Known rows, with every step that occurs
G > F > T > A: [ 3.38  1.03 -0.73  2.49  1.24 -0.72 -0.74 -0.96 -0.21  1.01 -0.90 -2.01
 -0.79 -0.56  2.69  0.91 -1.61  0.41 -0.82 -0.83]
N > F > T > A: [ 0.76  0.68  2.19  3.79 -0.53 -1.35 -0.16  0.35  0.63  0.79 -1.60 -1.93
  1.61  1.49  1.88 -0.32 -1.43  1.19  1.05 -2.14]
E > A > X > F > T: [-0.68  1.13  1.88  4.20 -4.47  0.71 -0.06 -0.42  0.77  1.23  0.27 -2.61
 -1.29  0.71 -2.15 -0.21 -2.22 -1.39 -2.79  2.61]
G > A: [ 1.43  0.70 -0.33  1.90  0.39  0.77  1.64 -1.47  1.09 -0.50 -0.69  0.04
 -1.47 -1.60 -1.01 -1.63 -1.12  0.85  4.31 -0.92]
X > F > E > A: [ 0.52  4.28  1.15 -2.06 -2.21  0.96 -0.27  0.24  1.30  0.72  0.03  2.10
 -1.58 -1.97 -0.19 -1.84 -3.04  0.30 -3.31  1.58]
E > A > X: [-0.33 -2.76 -1.14  3.74 -3.58  0.25  0.37 -0.43  0.88  1.15  0.65 -0.76
  1.66  2.22 -2.87 -0.82 -0.80  0.02 -1.05  0.60]
N > A: [ 0.10  0.88 -0.62  3.11 -1.83  0.62  0.61 -0.01  1.06  0.97 -0.39 -0.19
 -1.75 -0.11 -2.26 -0.91 -0.96  2.89  3.05 -0.35]
A > T > F: [ 0.80  1.11 -0.83 -0.48 -1.65 -1.99 -0.48  0.45 -0.54 -0.44  0.78 -0.33
 -0.72  0.86 -0.20 -0.42  2.87  2.06 -0.94 -0.55]
F > E > A: [ 2.32  1.80 -0.04 -0.92 -2.89 -0.13  0.44  1.17  1.65  1.39 -0.12  2.17
 -0.15 -0.97 -0.27 -1.51 -2.91  0.45 -0.88 -0.66]
N > A > T: [ 0.59  3.57 -0.56  1.95 -1.46 -0.73 -1.06  0.41 -0.03  0.15  0.59 -1.82
 -1.89  0.87 -3.57  0.28  1.11  3.10  3.21 -0.17]
A > X > F > E: [-2.21  0.46 -0.34 -1.48 -2.18 -0.38 -1.03  0.44  1.90  1.06  0.28 -0.58
 -1.97 -2.38 -0.91 -0.33  0.07  0.43  2.73  0.99]
T > A > X > F: [-2.19  1.83  0.26  2.56  0.79  1.14 -1.08 -2.35  0.16 -0.74  0.34 -2.06
 -0.14  0.26 -1.10 -0.29  0.65  0.61 -1.40  1.12]
E > A: [ 1.53 -0.12 -0.12  2.29 -2.09  0.99  1.22 -0.37  0.51  0.32 -0.14  0.84
  0.25  0.80 -1.55 -1.81 -2.03  0.50 -1.99 -0.17]
X > A: [-1.50 -2.18 -1.24  1.44  0.14  1.18  2.11 -1.03  0.47  0.95 -0.32 -0.96
  0.28  0.94 -1.82 -0.33 -0.60 -0.05  4.14 -1.96]
F > T > A: [ 2.86  3.63  1.81  4.03  0.33 -0.01  0.71 -0.32  0.34 -0.24 -1.31 -2.20
 -1.43 -1.20  0.80  0.00 -1.66  0.09  1.16 -1.94]
E > A > X > F: [-2.10 -0.53  0.14  2.43 -3.15  1.42 -0.35 -1.36  0.50  0.57  0.89 -0.85
  0.15  1.34 -2.75 -1.16 -0.86 -0.04 -3.65  2.77]
F > E > A > X: [ 0.51 -0.62 -1.06  0.58 -4.44 -0.90 -0.41  1.01  1.98  2.25  0.71  0.61
  1.29  0.48 -1.69 -0.52 -1.76 -0.16 -0.01  0.04]
X > F: [-1.29  0.49  0.74  0.08  0.26  1.56  0.55 -0.93  0.38 -0.72 -0.60 -0.24
 -2.88 -2.23 -0.67 -1.70 -0.17  1.14  0.85  0.71]
N > A > X > F: [-3.38  0.67 -0.51  3.34 -2.84  0.98 -0.82 -1.07  0.97  1.14  0.70 -1.97
 -1.83  0.67 -3.48 -0.24  0.05  2.26  1.04  2.54]
E > A > T > F: [ 1.69  2.35 -0.44  0.45 -3.50 -1.40 -0.52  0.20 -0.89 -0.04  1.45  0.80
  0.92  2.78 -0.99 -0.86  0.94  1.40 -6.19  0.57]
N > F > G > A > X: [-2.52 -4.32 -0.50  2.84 -2.40 -0.27 -0.40 -0.22  1.32  0.18 -0.17 -2.69
  2.36  4.92  0.91  0.14 -0.07  0.76  5.08 -0.95]

Rows
[-1.49  3.87  0.36 -0.68  0.00 -0.06 -1.97 -0.82  1.29  0.29  0.37 -0.76
 -0.41 -1.41  0.22  0.08 -0.32  0.48 -0.11  0.68] -> T > A > X > F > E
[ 1.73  3.42 -0.86 -3.57 -2.53 -3.13 -1.19  2.02  0.58  0.50  0.89  1.09
 -1.06 -0.85  1.02 -0.08  2.01  1.95  0.39 -1.12] -> A > T > F > E
[ 1.96 -2.24 -3.14 -3.23 -0.10 -1.52 -0.94  0.81  1.29  2.31 -0.41  1.36
 -1.19 -2.51  2.38 -0.01 -1.02  1.47  2.35 -0.77] -> G > F > E
[ 0.69  1.60 -0.37 -0.68 -2.16 -0.82 -0.69  1.25 -0.85 -1.71  0.75 -1.60
 -1.43  3.46  1.97  0.60  2.64  1.30 -0.79 -1.31] -> A > T > F > G
[ 1.38  5.89 -1.03 -1.91 -4.01 -3.05 -1.80  1.88  0.81  1.58  1.27  1.05
 -1.29  0.30 -0.45  0.41  1.15  3.55 -0.11 -0.10] -> N > A > T > F > E
[ 1.61  3.64 -0.66 -0.05 -1.02 -1.59 -0.04 -0.95 -0.28 -0.96  0.93  0.00
 -0.62  0.50 -0.48 -0.65  1.89  1.69  0.03 -0.05] -> G > A > T > F
[ 1.35  1.18  0.22  1.66 -0.03  1.88  1.33 -0.81  0.74 -1.75 -0.74 -1.34
 -2.10  1.03  1.10 -0.53 -1.40  0.13  4.57 -1.49] -> F > G > A
[-1.04  0.41 -1.13  0.31  0.53 -0.11  0.40 -0.68 -0.59  0.14  0.66 -2.61
  0.17  1.87 -3.23  0.88  1.36  0.21  4.17 -1.69] -> X > A > T
[-0.67 -1.35 -1.32  2.60 -3.35  0.04  0.55 -0.66  0.76 -0.53  0.74 -1.37
  0.13  3.62  1.72  0.18  0.76  0.16  0.79 -0.19] -> T > F > G > A > X
[ 2.72  4.53  0.02 -2.20 -2.51 -1.44 -1.27  1.54  0.58  0.54  0.86  0.52
 -0.33 -0.03 -1.60 -0.31 -0.93  0.59 -0.64 -0.45] -> F > E > A > T
[-0.47 -2.35 -0.22 -2.14 -1.97 -2.17 -0.42  2.11  2.19  2.17 -1.08  1.51
  1.30 -0.37  1.48 -1.39 -0.83  2.27  4.27 -2.06] -> N > F > E
[ 0.93  1.23  0.81  5.46 -1.19 -0.70 -0.06 -0.35  0.78  0.53 -0.47 -3.69
 -0.15  0.40 -0.56  0.98 -0.56 -0.58  2.03 -1.19] -> F > T > A > X
[ 3.28  1.66 -2.60 -3.62 -1.56 -2.16 -2.75  0.92 -0.04  1.85  1.15  0.78
  0.32  0.45  0.17  0.66 -0.90  1.03 -2.59  0.73] -> G > F > E > A > T
[-0.51  2.62 -1.60 -3.63 -2.01 -2.43 -0.38  1.01  0.20  1.53  1.29  0.24
  0.72  1.33 -0.08  0.93  1.48  0.60  0.92 -1.71] -> X > A > T > F > E
[ 0.99  5.91  3.11  2.92  0.91  1.16 -0.05 -1.29 -0.01 -0.92 -1.10 -2.20
 -2.94 -1.99  0.97 -0.37 -1.74 -0.10 -1.14  0.21] -> X > F > T > A
[ 1.06 -3.32 -3.73 -0.89 -3.50 -1.64 -1.88  0.41  1.34  3.47  1.07  0.80
  1.89  0.99  0.24  0.51 -1.77  0.23 -1.85  1.25] -> G > F > E > A > X
[-1.62 -0.03  1.43  3.54 -2.70  0.08  0.07 -0.18  1.03  0.76 -0.35 -3.65
 -2.97 -1.37 -1.35  0.24 -0.26 -0.74  2.19  1.35] -> A > X > F > T
[-1.30  0.96  1.33 -0.01 -0.11  2.70  0.19 -0.20  0.12 -1.87 -0.63 -1.72
 -3.56  0.44  1.48 -0.68 -0.38  0.45  0.75  0.11] -> X > F > G
[ 2.12  1.94 -0.60 -1.48 -4.64 -1.27  0.40  1.23  1.35  1.77  0.51  3.82
  0.84  0.09  1.51 -1.76 -1.99  1.02 -5.05 -0.04] -> T > F > E > A
[-0.55 -1.36 -0.80  3.21 -1.57  1.20  0.57 -0.89  1.14 -0.94  0.13 -3.00
 -0.71  2.56 -0.21  0.44 -0.25 -0.44  5.22 -0.79] -> F > G > A > X
[-3.52  1.12  0.02  3.25 -3.25  2.07 -1.10 -0.33  0.67 -0.15  0.66 -3.27
 -2.44  3.00 -1.21  0.83 -0.11  1.49  1.32  1.85] -> N > A > X > F > G
[-1.58  2.73 -0.15 -1.09 -1.40  0.00 -0.66 -1.01  2.17  0.73  0.41 -0.41
 -1.91 -2.78 -1.01 -0.66 -0.98  0.06  3.78  1.62] -> G > A > X > F > E
[ 1.79  3.40 -0.21  0.76  0.68 -0.47 -0.06 -1.08 -0.02 -1.27  0.26 -1.66
 -1.61 -0.68 -2.36 -0.39  0.85  1.07  4.52 -0.58] -> G > A > T
[-0.31  0.93  0.65  0.00 -0.51 -0.70 -1.27  0.33 -0.11 -1.46 -0.09 -2.81
  0.83  4.57  0.82  0.30  0.80  1.49  4.49 -1.49] -> N > F > G > A > T
[-0.75  2.37  1.63  3.93 -2.01  0.46  0.38 -1.53  1.25  0.33 -0.28 -3.47
 -3.02 -1.68 -1.48 -0.03 -1.36 -1.10  3.57  1.87] -> G > A > X > F > T
[ 1.59  3.80  0.36  0.49  0.28  0.62 -0.30 -0.36 -0.32 -2.64  0.24 -3.13
 -2.28  1.87 -0.16  0.64  0.61  0.36  4.57 -1.28] -> F > G > A > T
[-0.62 -1.83  0.48  1.38 -0.84  0.53  0.42 -0.07  0.90 -0.63 -1.04 -1.10
  1.00  3.56  2.28 -0.87 -1.18  1.37  4.20 -1.67] -> N > F > G > A
